Each row was made from one path, in order. Every step used is in the known rows, and no mark comes twice. Write each row's path.
Known rows
k b m t w: [  5  -3 -47  -8  16  30   7  -3  19 -13   0 -11  25 -18 -11  32  11 -30
  15  -4]
w t m c: [ 34   4   9   5  14 -35 -14 -14 -35   5  10  20  19 -38 -14  10  -1  -1
 -21 -15]
w t m: [  4   1  13   1   5 -31   3  -1 -34  10  11  11   9 -15 -11  13   6 -13
 -23  12]
w c m: [-17  -4   6  -2 -20   2  36  14 -17  -6  11 -16   6   5  12  -8  -3  26
  14   3]
c w l m t: [ -9 -10  13  23 -23 -29 -39  -6   2  23  24   2 -39  47  -6 -19 -25 -32
  35  -7]
b m t: [ -4  -1  -5  13  -4  14 -33  12 -20 -27  12   8  -8  15  -1  27  10 -13
   4  -3]
b m: [-14 -11  -1   7  -7  23 -20   8  -4 -26  -5   9   7  -8  14  21  17  17
 -29  14]
b m c: [ 17  -9  -5  11  -2  16 -34  -6  -4 -29  -3  19  13 -29  11  16   8  30
 -21 -14]
k b: [-17  -6 -23 -14 -13  10   4 -23  21   5  22   9  22  -6  16  18  20 -17
  13  20]
b m c w: [ 12 -14  -4  16  -3   2 -23  -8 -10 -28   2  32  20 -22  18   6  -8  20
  -6  -7]
b m t w l: [  0 -18 -23  23  10  14 -23  25   3   0   3 -21 -16  15 -22  12   4  -5
  -6 -23]
c w t m b: [ -7  -7  19  -3  12 -38   8  14 -37   2  14  31   3 -13  -7  20 -29 -36
  16  36]
b m l w: [ -8  14   6  -7   1  40  -5   9  17 -21 -46  -2   5  13  10  -9  12  14
 -32   9]
w l m: [ -8 -16  13  14 -22  -7 -40  -8  28  22   2  -4 -34  19   5 -16  -1   3
 -15   1]
l w c: [-18   8  16 -13  15  31  29 -16   1  -2 -21  -2   4  22   4 -36  12  38
 -18  -8]
c m: [-12 -13  -9  -7 -36  -2  14  11  -2 -11  21 -11  -6   0  25  15   3   4
  15  12]
k b m t w l: [ -5 -20 -48   5  11  21  -6  10  23   6   7 -23   9   4 -24  22  -1 -32
  16 -17]
t m l w: [ 12  42   3   5 -16  11   5  -6  11   5 -29   9  11   4  -4 -18   2   6
 -26  -2]
t m: [  8  13  -4  19 -27  -5 -10  -4  -9   0   9  22  11 -19   3  11   6   8
 -20   5]
c w: [-18  -8  -1   3 -15  -9   2  -8  -5  -1  23  26   4  14  20  -3   6   2
   8  20]
m c w t: [  8 -19  12 -12  23 -42   0 -19 -29   4  21  23   8  -3   8  -6  -4 -10
   8   0]
l m c: [ 26   5   9   6 -13  -9 -40 -37  21   0  -2  16  -8 -24  15  -7   2  19
 -11 -12]

Write each row's path
[ -1 -11 -19  14   5  -9 -15   9   9  21  26 -17 -24  30 -22   1  11 -17
  13 -26] : m t w l
[ 16  18   7   5  18   0   6 -12  11  12 -12 -19  -7   0 -19 -24   2   8
   4 -21] : l m t w c
[ 30  11   8 -11  27 -11  10 -26 -23  -1 -17  11  13 -26 -14  -6  -8   8
 -29 -29] : l w t m c
[ -8  -9  -4 -17   9  13  50  30   6  -7  -3 -27   0 -19   5   4 -14  18
  26   7] : t w c m b
[ 11  21  18   4   2 -37  -1  11 -24  18  -2   7  11  -3 -18   0   5 -24
 -19  23] : w t m l
[  4  13   7  12 -17  -1 -21  11  -6  -7  10  28   0 -25   2  29 -10  -5
   3  19] : t m b
[  5  13  10   4 -14 -11 -40 -18   5   2  11   3 -27  18   1   5   5 -24
  16  -4] : l m t
[  7  -3 -29  -8  -9  -6  25  12  -3  -7  22 -30  -9   5  -1  20   1 -15
  35 -16] : c m t w
[-14 -18  23   8 -14  -3 -47   6  30  14   3   0 -48  15   5   3 -16 -12
   9  17] : w l m b
[ -3  -7 -15  -8   2  10  57  11   3   1  -2 -33  15 -17   2 -13   3  32
   4  -6] : t w c m
[ -2   1  -3   1  20  11  35  -4   6  11  -5  -8  18 -10  -6 -22  22  38
 -21  -7] : t w c
[ -9  24   9 -15  -2  18   4  -6  22   3 -25   1  -1  31  11 -23  18   8
 -12   7] : m l w
[-15  -1  -5 -40  35  23  26  -1  12  -3 -46 -16  26   8  -4   0   5 -32
 -14  24] : k b m l w t
[-22 -25  14 -14  16 -35  16  -5 -29   7  23  13   1  19   8   0   3 -21
   5  26] : c w t
[  4  14  -5  -5  -4  -2  55  25  11   8 -16 -36  19  -3   1 -28   3  23
   7   6] : t w c m l
[-14  12   4 -16  -2  22  42   7 -22 -13  -2 -27  -9  40  -3 -20 -16   6
  36 -25] : l w c m t
[ -8   0 -29  -6  -2  21 -17  -1   1 -19  15   4  16   0  -3  40   5 -39
  26   4] : k b m t
[ -3   6  21 -25  28  -2  14   4 -20  -2 -21   7  -8  -9 -11  14 -15 -20
 -10  12] : l w t m b
[-12  30  23 -10  11  22  24  -3  10   8 -36  -6   9  34   0 -49  13  30
 -13   0] : m l w c
[  8  49  19  10   0  15  28  -2  -2   9 -43   2  21   7 -17 -43  -5  28
 -25  -5] : t m l w c
[  9 -29   8  -5  28 -21  -7  -2 -32 -20   1  19  16 -19   4   6 -10   0
 -11   2] : b m c w t
[ 21  12  -6  -1   3  -5 -14 -18  26   9  -4 -12 -19  -4  -7   1  10 -13
   6 -13] : l m t w
[ 34 -13 -10  14   4  -8 -27 -24  45  26 -11 -12 -16 -21  -6 -23  -4  23
 -22 -34] : t w l m c
[-21  -8  13 -11 -10   8  25  30 -12 -14   9 -10  -6   4  14  11 -16  11
  38  19] : w c m b
[ 23  -2  -8  41 -26 -32 -24 -10 -10  16  26  31   7 -10 -10 -14 -31   9
   4 -22] : t m c w l
[-19 -13   0 -16 -25   3   3  25   1 -22  19  -3 -18  -2  26  33 -13 -12
  39  24] : c m b
[  0 -20   4   2   3   2 -22   6  48  22 -12 -14 -38  -6  -3  -2 -10  -4
   0   6] : t w l m b
